What can hang from each mark
j_193: j_156 j_466
j_995: j_14
j_466: j_193
j_675: j_156 j_615
j_615: j_14 j_300
j_913: j_466
j_14: j_615 j_913
j_803: j_466
j_300: j_615 j_803
j_970: j_156 j_193

Known rows, with every way that one mark hangs from another
[j_615 j_14 [j_300 j_803]]: [ -1 -15  -2 -15 -29 -21   0  21 -13   1 -34  -2  57 -50 -10  -8   3  -4
   3 -19 -26 -10 -21   2 -12]
[j_615 [j_14 [j_913 [j_466 j_193]]] [j_300 j_803]]: [ 31  -5  13 -32 -19 -25  20  18 -34   3 -42 -28  58 -63   6 -24   4  23
   8   4 -16  10   2  18  13]
[j_970 j_156]: [-21 -22 -35 -64 -28 -11   9  -7 -16  -4 -23  29  38 -27 -13  -9  11  15
 -19  15  -7  -3  23 -33 -12]
[j_300 [j_803 j_466]]: [-52 -11  -4 -19 -12  -6  27   0 -44 -31  -7   3  47 -38  -3  -3 -17 -12
 -10  18  -7  -9 -31   7 -52]
[j_14 [j_615 [j_300 j_803]] [j_913 [j_466 [j_193 j_156]]]]: [ 24  -1  39 -52 -19 -15  30   9 -64   4 -17 -20  52 -55  -5 -15  13  36
  11   5  11  21   5  11  27]
[j_675 j_156 [j_615 [j_14 j_913] [j_300 [j_803 j_466]]]]: [ 18  14  28 -13   0  10   9  23 -32 -38 -27   3  61 -63  -9   3 -33  -6
  15  -3 -19 -13   4 -18   8]
[j_615 [j_14 j_913] j_300]: [ 31 -23 -19 -44 -37 -31   7  17 -19  20 -47  19  35 -50 -13 -22   6  12
   6 -20 -16   8   9  -8  12]
[j_803 [j_466 [j_193 j_156]]]: [-47 -15   3 -66 -35  28  29  -2 -48  -1  11 -21  57 -48  13  -8 -20  12
 -32   0  -2  -8  17  12 -44]
[j_803 j_466]: [-40 -17 -17 -43 -19  -3  25   0 -43 -18  -9  13  33 -31  -1  -4  -7  -2
 -19  15  -3  -9  -8  -1 -54]
[j_995 j_14]: [-19 -34 -31 -53 -48  -4   7   6  -6  -8 -40  36  25 -14 -15  10  -7  13
 -24  15   2   6  -2  -6 -51]
[j_193 j_156 j_466]: [-30 -17  -2 -52 -43  30  16  -3 -40  20 -17   5  60 -25 -17  17  -7  -9
 -11 -11  -1  -3  12  -7 -40]
[j_913 j_466]: [-19 -14 -15 -44 -21 -11  14   2 -35   0 -29  12  38 -19  -9   4  16   3
 -10  22   7   2  -4  -5 -41]
[j_300 [j_615 [j_14 j_913]] [j_803 [j_466 j_193]]]: [  1  10   8 -17  -8   6  43   1 -49 -31 -18 -36  56 -58  23  -6 -45  13
 -20  15  -9   2 -16  36 -29]
[j_675 j_156 [j_615 [j_14 [j_913 [j_466 j_193]]] j_300]]: [ 51  11  27 -60 -11  18   3  21 -25  -4 -42 -14  54 -56  -2   0  -3  27
  10   5  -7   1  36 -20  25]
[j_615 [j_14 [j_913 j_466]] j_300]: [ 42 -11 -11 -35 -27 -33  11  21 -31  14 -53   8  43 -43  -7 -15  16  13
   5  -4  -9  11  18  -1   5]
[j_803 [j_466 j_193]]: [-40 -18  -3 -64 -19  11  34  -2 -44 -14  -2 -15  35 -43  13 -14 -10  19
 -25  20  -5  -9  -2  10 -46]
[j_995 [j_14 [j_615 j_300] [j_913 [j_466 j_193]]]]: [ 52 -18  16 -73 -25 -24  30  16 -41  -9 -48  11  12 -35  -4 -10  18  61
  -3  28  14  28  19   7   7]
[j_995 [j_14 j_615 [j_913 j_466]]]: [ 33 -19  -2 -58 -25 -28  30   6 -38 -21 -55  44  15  -7 -15   7   4  40
  -8  34  23  38  13  -3 -25]
[j_970 j_156 j_193]: [-16 -19 -55 -55 -11  -7  -9 -15  -9  13 -22  13  25 -22   1 -22  16  33
 -21  25 -13   6  54 -50 -10]
[j_300 [j_615 [j_14 j_913]] [j_803 j_466]]: [  1  12  -5   5  -7  -9  37   4 -48 -35 -24 -11  54 -44   8   4 -43  -8
 -13  10  -6   2 -21  25 -36]
[j_14 j_615 j_913]: [ 13 -22  -5 -67 -21 -30  29  -4 -43  -2 -34  42  11 -23 -23 -11   9  30
   4  11  13  27  -8 -17   0]
[j_675 j_156]: [-31 -12 -19 -57 -28   6   0   2 -10 -17 -26  28  42 -32 -17   1  -5 -11
  -2   2  -1   0  -7 -27 -23]

Rows
[  9  -7  33 -48   0 -24  47   9 -67 -25 -10 -11  26 -64   2 -29   0  38
   7  16  -3   7 -17  14  11] => [j_14 [j_615 [j_300 [j_803 [j_466 j_193]]]] j_913]
[-42   8   7 -20  -3  19  38  -3 -53 -37   6 -39  46 -47  18   6 -28   6
 -25  30   0 -18 -37  31 -53] => [j_300 j_615 [j_803 [j_466 j_193]]]
[ 30  -4   1 -11 -19 -38  12  21 -32  -1 -50  -1  57 -50  -9 -14   7   2
  14  -1 -12  11  -4   7   6] => [j_615 [j_14 [j_913 j_466]] [j_300 j_803]]
[ 27 -15  17 -82 -42   2  34   2 -44  -5 -36   9  39 -23   0   4  -8  54
 -20  20  25  39  38  10 -14] => [j_995 [j_14 j_615 [j_913 [j_466 [j_193 j_156]]]]]
[-25 -14 -23 -44 -28  33  -1  -9 -32  39 -16 -11  48 -20  -6   3  -3   9
 -13  -3  -8   7  43 -24 -39] => [j_970 [j_193 j_156 j_466]]
[ 32 -22  -1 -60 -20 -38  23  10 -45   7 -35  35   6 -39 -26 -19  25  30
  14   0   5  15  -6 -19  22] => [j_14 [j_615 j_300] j_913]
[ 24  -3  19 -35 -35  -7  17  18 -39  16 -30 -36  81 -66   6 -18  -5  17
   2 -16 -11  13  20  19  17] => [j_615 [j_14 [j_913 [j_466 [j_193 j_156]]]] [j_300 j_803]]
[  3  -6  20 -33 -31   3  27  16 -47  -1 -11 -34  76 -79  15 -26 -28  13
  -7 -22 -20   1  16  23   4] => [j_615 [j_14 j_913] [j_300 [j_803 [j_466 [j_193 j_156]]]]]
[ 21  -5 -26 -30 -28 -12  20   3 -25   1 -43   9  37 -32  -6   2 -20   6
 -13   0   0  10  -5   5 -19] => [j_300 [j_615 [j_14 j_913]]]
[-10   5  -8   0 -21  -1  11   7 -21 -16 -29 -13  58 -31  -2  18 -24  -9
 -15   0 -10  -9 -33  15 -42] => [j_300 [j_615 j_14] j_803]
[-21  12   1   9  -8   8  26   7 -41 -39 -15 -22  61 -37  13  16 -39 -11
 -22   7 -12 -16 -30  26 -62] => [j_300 [j_615 j_14] [j_803 j_466]]
[ 31  -2  21 -29  -2 -46  28  12 -58 -13 -38  14  28 -38 -20 -12  25  21
  22  19   9  19 -18  -1  15] => [j_14 [j_615 [j_300 j_803]] [j_913 j_466]]
[ 20 -17  -7 -20 -29 -35   9  18 -20   5 -44   9  50 -56 -14 -20  -1   1
  12 -16 -21   6 -13  -1  14] => [j_615 [j_14 j_913] [j_300 j_803]]
[ 31  -3  34 -48  -2 -32  35  10 -59 -10 -30 -11  31 -52  -6 -20  23  43
  17  22   6  19 -13   9  23] => [j_14 [j_615 [j_300 j_803]] [j_913 [j_466 j_193]]]
[ -2  17  34 -10   0  24  -1  26 -26 -43 -18 -10  68 -56  -6  16 -29 -12
   5  -6 -22 -30  -4 -17 -16] => [j_675 j_156 [j_615 j_14 [j_300 [j_803 j_466]]]]
[-17  -3  45 -44 -16   9  33  11 -67 -16  13 -31  54 -61   6 -11  -5  27
  -9  -6  -3  -8  -6  15 -11] => [j_14 [j_615 [j_300 [j_803 [j_466 [j_193 j_156]]]]]]
[ 20 -14  27 -47 -14 -18  42  16 -51 -39 -26   4  21 -54   3 -16 -14  48
  -5  25  -2  13  -5  20  -4] => [j_995 [j_14 [j_615 [j_300 [j_803 [j_466 j_193]]]] j_913]]
[ 21  15  -5   3 -11 -18  24   6 -39 -18 -45 -10  58 -32   0  11 -20  -2
  -4  17   4  14 -17  21 -24] => [j_300 [j_615 [j_14 [j_913 j_466]]] j_803]
[ 41 -11   1 -56 -25 -20  19  17 -32  16 -45 -19  46 -56   8 -26  14  33
   0   1 -11  11  24   9  11] => [j_615 [j_14 [j_913 [j_466 j_193]]] j_300]
[  3  -6  39 -50 -15  -6  43   8 -74 -13   3 -18  46 -66   3 -22 -11  32
   2  -3   0   9   1  16  13] => [j_14 [j_615 [j_300 [j_803 [j_466 [j_193 j_156]]]]] j_913]
[ -5  13  14 -19 -23  23  39   1 -53 -18  -5 -44  78 -60  23   0 -56   8
 -27  -3  -4   4   2  38 -26] => [j_300 [j_615 [j_14 j_913]] [j_803 [j_466 [j_193 j_156]]]]
[ 32  12  10 -45 -13  14   4  11 -20 -16 -49  19  59 -29 -14  17 -19   5
   6  11   4  11  28 -30  -4] => [j_675 j_156 [j_615 [j_14 [j_913 j_466]]]]
[ 24 -10  16 -79 -11 -18  41  -5 -57  -3 -33   4  21 -29  -3 -15  15  51
  -1  31  18  30   6   1  -1] => [j_14 j_615 [j_913 [j_466 j_193]]]
